What can hang from each mark:
Z: G J M S U
T: J Z
R: G M U
H: M
S: G M
G: S
U: R T Z
M: H R Z
J: Z

Known rows, with every way that one mark hangs from another:
G{S{M{H R}}}: [ -2  23  -9  24  -7  10 -15 -14  10  -6  15   7   4  17  -6   6  19  -9
  -2  -2  15  -8 -15   0  31  11  19  13   8  -3   2  -7]
U{T}: [ 15  16   7  24 -28   9 -11 -15   3  -3   4  14  15   8   9  -9  19  -6
   0 -11  -4 -16 -16   5  26  13  19  11  17  -8 -11 -15]
S{G M{H R{U} Z{J}}}: [ -8   1  -1  12  -5   8  -9  -8  -5 -11  -8   5   5  25 -18  20  14  -2
 -13   8  35   4 -20  14  34  10   0  34 -14 -11 -17  -6]
Z{G J M U}: [-16  -1  17   4 -31  -5 -42 -13   3   9  -4  19  25  16   3  -1  -2  -6
  -6  -3 -11  -1  18  -2  21  -4   3  36  -2  17  11 -17]
H{M}: [ 14  23  -2  23 -16  -4 -10 -21  -2   6  12  28  16   0  -3   1  12  -4
   7 -18   0  -5 -11  17  25   1  18   7  12 -12   2 -11]
H{M{R Z{S{G}}}}: [  6  15  -2  24  -9   2 -14 -12  -6   3   7  21   7   5  -7  17  20  -5
   1   5  17 -10  -6  17  24  14   1  21   3  -4  -7 -18]
R{G M U{T Z{J}}}: [ 19  24  13   8  -4   1  -4 -16 -12 -46 -10 -16 -11  -4   2  -4  18   9
 -22   6   0 -17 -13  22  21  -2   6  32 -12 -28 -37  -2]
T{Z{M S}}: [  2  11  14   7 -27  -7 -23 -13  14   6  12  35  21  11  -3   1  19   2
   3   0   6  -6   0   8  15   0   2  12  12   9  17  -8]
Z{M}: [  8  15  10  21 -26  -5 -16 -19   6   0  -2  25  17  12  -2  -9  12  -6
   3  -6  -3  -7  -1   4  28   2  22  15   6   6   6 -10]
R{M U}: [ 20  20   1  10  -2  -7  -2 -16  -9 -15  -4   7   5  10  -3  -1  14  -1
 -11   0   7 -13  -8  26  30 -15  18  18  -1 -14 -10   2]
G{S{M{R{U}}}}: [  2  28  -7  19  -8  10  -7 -16   7  -9  18   6   3  15  -7   3  22  -5
  -5  -4  14  -4 -14   6  32  -3  22  10   7  -6   6  -1]
M{R}: [ 11  16  -3  31 -17   1 -12 -15  -2   1  -4  16  13  19  -2   0  16 -14
   0  -3   4 -15  -7  11  28   4  22   9  15   2 -12  -8]
R{G M{Z{S}} U{T}}: [ 19  16   9   1   4   2  -5  -6 -12 -38  -2 -11  -6  -4   1  10  28   8
 -26  21  18 -21 -11  24  24   6  -1  39 -18 -19 -29  -3]
R{G{S}}: [  9  24  -4  14 -14   5 -13 -17   7 -16  15   4   5   2   1   6  18 -11
  -6  -5   7 -11 -22   1  31  -1  31   9   5  -1  -6   2]
G{S{M{H}}}: [  1  22  -6  19 -12   9 -13 -15  14  -5  21  11   7  14  -2   3  18  -8
   0  -7  14  -5 -20  -1  33   8  22  10   8  -5   9  -6]
Z{G{S} J M{R} U{T}}: [-27  10  16  11 -24   5 -47  -9   5  -1  -4  -1  15  13   3   0   8  -3
 -10   9 -13 -11  21  -8  15   8  -2  41   2  20   1 -26]
S{G M}: [  6   7  -2   6 -22  14  -5 -18   9   9  14  23  16  17  -7   2   5  -7
   0 -21  16   9 -29   1  37   5  20  11   5 -14   6   0]
R{U{Z}}: [ 18  21   9  23 -15   1  -4 -23  -1 -21   1  12  -1   9   2  -7  23  -1
  -4  -4  -3 -11 -14  16  40  -7  19  14   5 -13 -13  -3]
M{H R{G} Z}: [  4  10   1  30   0  -2 -14  -7  -6 -24 -11   3   3  16  -7  21  25 -12
 -15  24  23 -22 -13  12  32  23   9  33  -8   1 -36 -11]
G{S}: [  7  26  -5  23 -21   6 -13 -18  10  -4  17  13   8  12   4   0  20 -16
   3  -7   4 -12 -17   0  31  -2  32   2  18   6   8  -7]
T{Z{G S{M{H}} U{R}}}: [-11  -3  10  -1 -16   1 -32  -5  13  10  21  25  25  16   4  17  19   2
 -14   3   4  -3   0   6  20  11 -17  21  11   4  12 -11]
T{Z{J S}}: [  3   8   5   7 -33  -3 -23  -9   6   7  11  28  20  15   1   8  16  -5
   3  -6  12  -4  -7  13   7  -7   2   5  16   5  13  -6]
T{J Z}: [  3  19  15   4 -28 -12 -14 -21  16  -1  12  43  20  20   2   2  21  -9
   2  -3   9   0 -14  22  14 -12  10 -14  29   1   8  -3]
J{Z}: [ 22  18  -3  13 -27   1 -12 -15   1   2  10  19  25  14   1   2  13 -18
  -6   9   1 -13 -14  14  23   5  23   3  23   4   1  -5]
Z{G J M{H R} S}: [-17 -18   1  11 -16  -2 -53  -2  -1   5  -8   5   9  10  -7  17  10  -9
  -3   6  11 -17  27   3  12  18 -16  39  -9  15   0 -25]
M{R{U}}: [ 10  16  -2  25  -7  -2 -10 -16  -7  -8  -7   9   8  17  -7   2  20  -6
  -6   0   6 -14  -6  20  31  -6  19  15   6  -4 -16  -3]
Z{G J M S U}: [-18 -12  14  -1 -29   1 -55  -5   4  13   4  16  19  11   5   4   4  -2
  -4   1  -7  -7  27  -2  16   4 -11  40  -7  21  17 -20]
H{M{R{G U{T}} Z{S}}}: [ 10  20   3  19   2   0 -13 -11 -12 -19   5   6   1  -8  -8  17  30   8
 -10  12  15 -15  -3  25  21  13  -5  31  -8 -15 -22 -14]
R{G{S{M{H}}} U}: [  3  21  -3   4   7   4 -11 -16   4 -28  13  -6  -2   0 -10  12  23   5
 -15  -1  18  -6 -23  11  37  -4  20  23 -13 -16 -11   9]

Rows:
[  1  -3   6  18 -14  -2 -35  -7   8   1   0  19   9   8  -2   2  19  -1
   5   3   6 -18   8   2  25  21   3  27  -4   8   2 -18] | Z{M{H} S}
[  2   9  -3  20 -16  -2 -24  -9 -10   3   8  17   9   2  -5  22  18 -10
  -3   4  16 -10   8  19  14  10  -9  26   2  -1  -1 -22] | H{M{R Z{G J S}}}
[ -4  17  15   9 -32  -7 -22 -13   5   6   4  30  28  23   3   0   8  -2
  -2  -5  -2   0  -9  11  13 -14   9  11  17   8   7  -4] | T{Z{J U}}
[  1   2   1  11 -14  12  -6 -12   7  -2   7  19  11  21  -8  14  13  -7
  -7   0  29   4 -31   3  42  20  10  25  -5 -11  -6  -7] | S{G M{H Z}}
[ -7  -6   3  -6 -26   0 -32  -7  10  10  20  25  20  12  -3  18  13  -4
  -4  -9  21  -1  -4   9  11   4 -14  18   6  -2  17  -9] | T{Z{G J S{M{H}}}}
[-11 -13   4   1 -28   6 -49  -3   1  15  12  13  18  12  11  10   6 -10
  -5  -6  -1 -10  13   1  18   2  -6  31   2  14  11 -15] | Z{G J S U}
[ 15   0  -7  -1 -26   6 -29  -9   3  10  22  16  23   5   4  13  14 -20
  -9  10   6 -18  -2   9  21  13   4  12  18   8  10 -11] | J{Z{G S}}
[ -9  11  19  17 -31  -5 -33 -12   1   3 -11  20  22  20   1 -10   1   0
  -1  -1 -13  -1  11   2  17  -6  13  29   0  15   7 -13] | Z{J M U}
[  5  13   2  27  10  -3 -17 -15  -6 -33 -14  -6  -7   8  -9  10  24   2
 -13  12   8 -22 -11  17  37  13   9  30 -10 -13 -43  -4] | M{H R{G U{Z}}}
[ -1  16   0  17  -7   2 -11 -13  -4 -17   3   3   2  15  -4  20  30 -15
 -17  21  21 -16  -4  13  37   0   8  27   1   8  -9 -11] | M{R{U} Z{G{S}}}
[-14  15  20  24  -7   1 -31  -6   8 -20 -10  -3  12   8   5   0  20   8
 -17  16 -18 -15   5  -4  24  24   5  35  -1   9 -21 -21] | Z{M{H} U{R{G{S}} T}}
[  2  23   7   6 -18  -3 -22 -14   9 -14  13  14  15  16   6   8  20 -15
 -15  22  -4  -8  -6  18  15   0  14  -5  25  11  -3  -5] | T{J{Z{U{R{G{S}}}}}}
[ 12  18  11  -3  -6  -6  -6 -15  -3 -16   0   6  11   4   1   2  18   6
 -17   2   5 -15  -8  24  21  -7   1  23   4 -16 -11  -5] | R{M U{T{Z{G}}}}
[ -7  18   5  16 -12  -7 -23 -13  -5 -20 -14  -2   3   9 -14   6  13  -1
  -9   6   6  -6   8  12  16 -10  14  27  -9   6  -9  -5] | Z{J M{R{G{S} U}}}
[ -8  13  17  22 -29   9 -31 -17  10 -23  -1  -1  -3   2   9  -5  18  -3
  -4   3 -10 -18   2  -8  23  25  -2  32   4  -1 -11 -32] | U{T Z{G{S} J M{H}}}
[ -6   0   7  15 -18   5 -19  -5   0  -5   5  12  16  22   1  16  14  -8
 -19   7  14   2  -5   6  28  15  -6  33  -4  -2  -2 -15] | S{M{H Z{G J U{R}}}}
[  6  12   0  18 -21   1 -16 -11  -6   3  10  23  10   2  -3  16  14  -6
   4  -3  17  -2  -8  17  18   7   1  20   3  -4   3 -17] | H{M{Z{J S{G}}}}
[  4  15  14  24 -18   6 -17  -8   0 -11  -2   3  18  10  13  -2  19   0
 -17   2 -18 -13  -8   5  26  12  12  19  11  -2 -23 -13] | Z{U{R{G} T}}
[ -3   6   7   5 -17   5 -37  -6   4   9   3  15  24  17  -5   5   9  -3
  -7  26  -3 -13   7   4  20  16   2  28   9  20   1 -12] | J{Z{M{R} S{G} U}}
[ -6  -3  -1  26 -14  -3 -25  -5  -9  -9 -12   5   8  22  -5  25  17 -21
 -13  18  23 -18   1  12  25  18  -3  35  -2   9 -21 -22] | M{H R Z{G J}}
[  6   8   3  18  -9  -1  -9 -13  -8 -13  -3   9   7  17  -5  18  26 -13
 -17  17  19 -15  -3  18  37   2   5  29  -1   3 -15 -11] | M{R{U} Z{G}}
[ -4  21  10  32 -17  -1 -24 -17   4 -29 -11   1  -7  11  -4  -1  16  -4
  -3   9  -2 -14   1   1  23  14  10  27  -3   2 -19 -16] | U{Z{J M{H R{G{S}}}}}
[  7   9  17  12 -28  22 -18 -17  16 -14  17  17  -6   8  11  -9  28   2
   0  -3   1  -7 -17   5  25  27  -5   9  14 -19 -10 -19] | U{T{J} Z{S{G M}}}
[ 10  26   4  24 -16   5  -2  -3  -8 -35  -3 -16   0   4   9  12  26 -10
 -27  18   4 -16 -10  12  10  13   7  18   7  -6 -24 -17] | U{R{G{S} M{Z{J}}} T}
[  7  24  -2   6  -1   1  -9 -18   2 -27  10  -4  -1  -1  -5   9  24  -1
 -12  -1  11 -10 -20  12  36 -13  27  16  -5  -7 -12   8] | R{G{S} U}
